Every row comes from one small tree of marks. Brackets hold a mark, then the marks that hang from it, in the order of their numbers. Every link used is in the known rows. Which tree was each row made from?
In the rows, 128 means zero.
Known rows
{J658 J194 J763 J821}: [132  99 161 109 156 121 139 171 162  89 153 136 141 173 114 129 132 140
 155]
{J781 J821}: [118  69 140 120 125 214 145 122 151 110 142 122 164 129 121 113 127 110
 134]
{J763 {J658 J194 J821}}: [130  77 157 105 128 116 136 156 160 111 133 163 191 151 120 118 137 126
 155]
{J821 {J658 {J194 {J699 J379}} J763}}: [141 133 136 133 165 141 105 170 168  43 134 108 151 176 124 108 125 178
 193]
{J699 {J194 {J658 J763}} {J379 J122}}: [106  75 140 118 141 144 124  85 192  69 140 211 119 113 104 104 123 174
 181]
{J658 J763}: [128  92 146 107 144 136 145 139 160  88 143 136 118 147 128 118 136 119
 141]
{J821 J658}: [132  75 134 121 143 138 133 133 157  86 126 109 162 128 134 110 133 112
 128]
{J781 {J763 J658} J821}: [104  71 145 116 101 215 139 120 139  97 128 153 109 118 123 107 130 120
 143]
{J194 {J658 J763 J821} {J699 {J379 J122}}}: [129 122 137 125 137 122 113 164 190  65 146 193 128 157 109 113 130 221
 180]
{J699 {J194 {J658 J763 J821}} {J379 J122}}: [107  73 145 117 141 129 124  99 193  70 145 218 122 124  96 111 121 183
 185]
{J699 J194 {J379 J122}}: [113  77 129 118 141 134 137  75 186  97 133 157 165 116 119  98 124 158
 176]
{J821 {J658 J763}}: [134  84 144 116 152 144 132 144 157  61 136 120 119 144 130 115 134 126
 136]
{J763 {J658 {J194 {J699 J379}} J821}}: [136 116 140 119 130 115 113 162 170  94 131 153 201 169 119 109 131 165
 202]
{J658 {J194 {J699 J379}} J763}: [139 141 138 124 158 135 118 165 171  69 143 123 147 180 120 111 128 171
 198]
{J122 {J379 J699}}: [121  80 131 109 150 132 112 145 162 113 126 116 167 153 133 108 142 150
 130]
{J379 J699}: [129  77 135 112 143 128 150 132 166 105 135 113 166 141 136 111 136 148
 127]
{J821 {J658 {J194 {J699 {J379 J122}}} J763}}: [142 138 138 129 164 140 109 173 183  38 138 121 152 172 124 108 131 230
 184]
{J699 {J194 {J658 J821}} J379}: [108  58 132 127 134 125 121  85 178  98 134 192 162 115 101 106 114 118
 188]
{J821 {J658 {J194 J699} J763}}: [146 139 143 129 163 136 115 163 162  54 137  97 157 167 131 115 133 176
 139]
{J122 {J379 {J699 {J194 {J658 J821}}}}}: [104  60 134 119 145 120  98  95 174 111 129 173 176 125 110 109 129 162
 130]

Write each row's tree
[135 120 143 116 129 114 119 166 183  89 133 168 202 165 120 107 135 216
 192]  {J763 {J658 {J194 {J699 {J379 J122}}} J821}}
[117  94 156 112 125 117 136 159 150 101 130 155 129 147 119 118 134 136
 157]  {J781 {J763 {J658 J194 J821}}}
[130 117 133 129 136 124 108 161 176  69 143 179 127 160 109 115 123 171
 190]  {J194 {J658 J763 J821} {J699 J379}}
[133 123 139 123 134 119 118 151 168  80 146 169 133 149 117 121 131 169
 137]  {J194 {J658 J763 J821} J699}
[137 137 130 127 150 127 123 158 184  89 135 126 193 163 125 104 130 209
 181]  {J658 {J194 {J699 {J379 J122}}}}
[138 138 144 124 157 119 116 178 172  70 149 130 151 191 114 119 125 180
 202]  {J658 {J194 {J699 J379}} J763 J821}
[108  81 154 119 114 215 136 140 141  95 132 145 131 133 117 112 128 133
 153]  {J781 {J763 {J658 J194}} J821}
[109  71 151 112 143 124 138  93 193  73 151 197 133 123 109 116 129 225
 124]  {J379 J122 {J699 {J194 {J658 J763 J821}}}}
[124  80 158 124 152 227 126 156 151  57 147 110 144 154 113 120 126 142
 146]  {J781 {J821 {J658 J194 J763}}}
[110  74 150 117 139 125 128  87 171  85 146 194 125 118 104 118 123 130
 141]  {J699 {J194 {J658 J763 J821}}}
[110  77 136 135 128 223 130 130 139  74 129 100 103 122 125 110 121 129
 131]  {J781 J763 {J821 J658}}
[140 125 141 116 126 124 124 143 161 102 127 138 204 151 135 107 139 155
 144]  {J763 {J658 {J194 J699}}}
[137  95 153 118 165 141 128 164 158  60 139 114 141 158 123 120 133 138
 145]  {J821 {J658 J194 J763}}
[105  69 144 112 153 126  97 105 175  85 139 184 133 139 106 115 130 176
 139]  {J122 {J379 {J699 {J194 {J658 J763 J821}}}}}
[124 132 138 128 126 116 112 166 159  83 126 148 139 166 120 108 127 176
 204]  {J781 {J763 {J658 {J194 {J699 J379}} J821}}}
[146 130 132 136 155 131 116 152 161  78 127  84 199 154 135 110 132 162
 130]  {J821 {J658 {J194 J699}}}
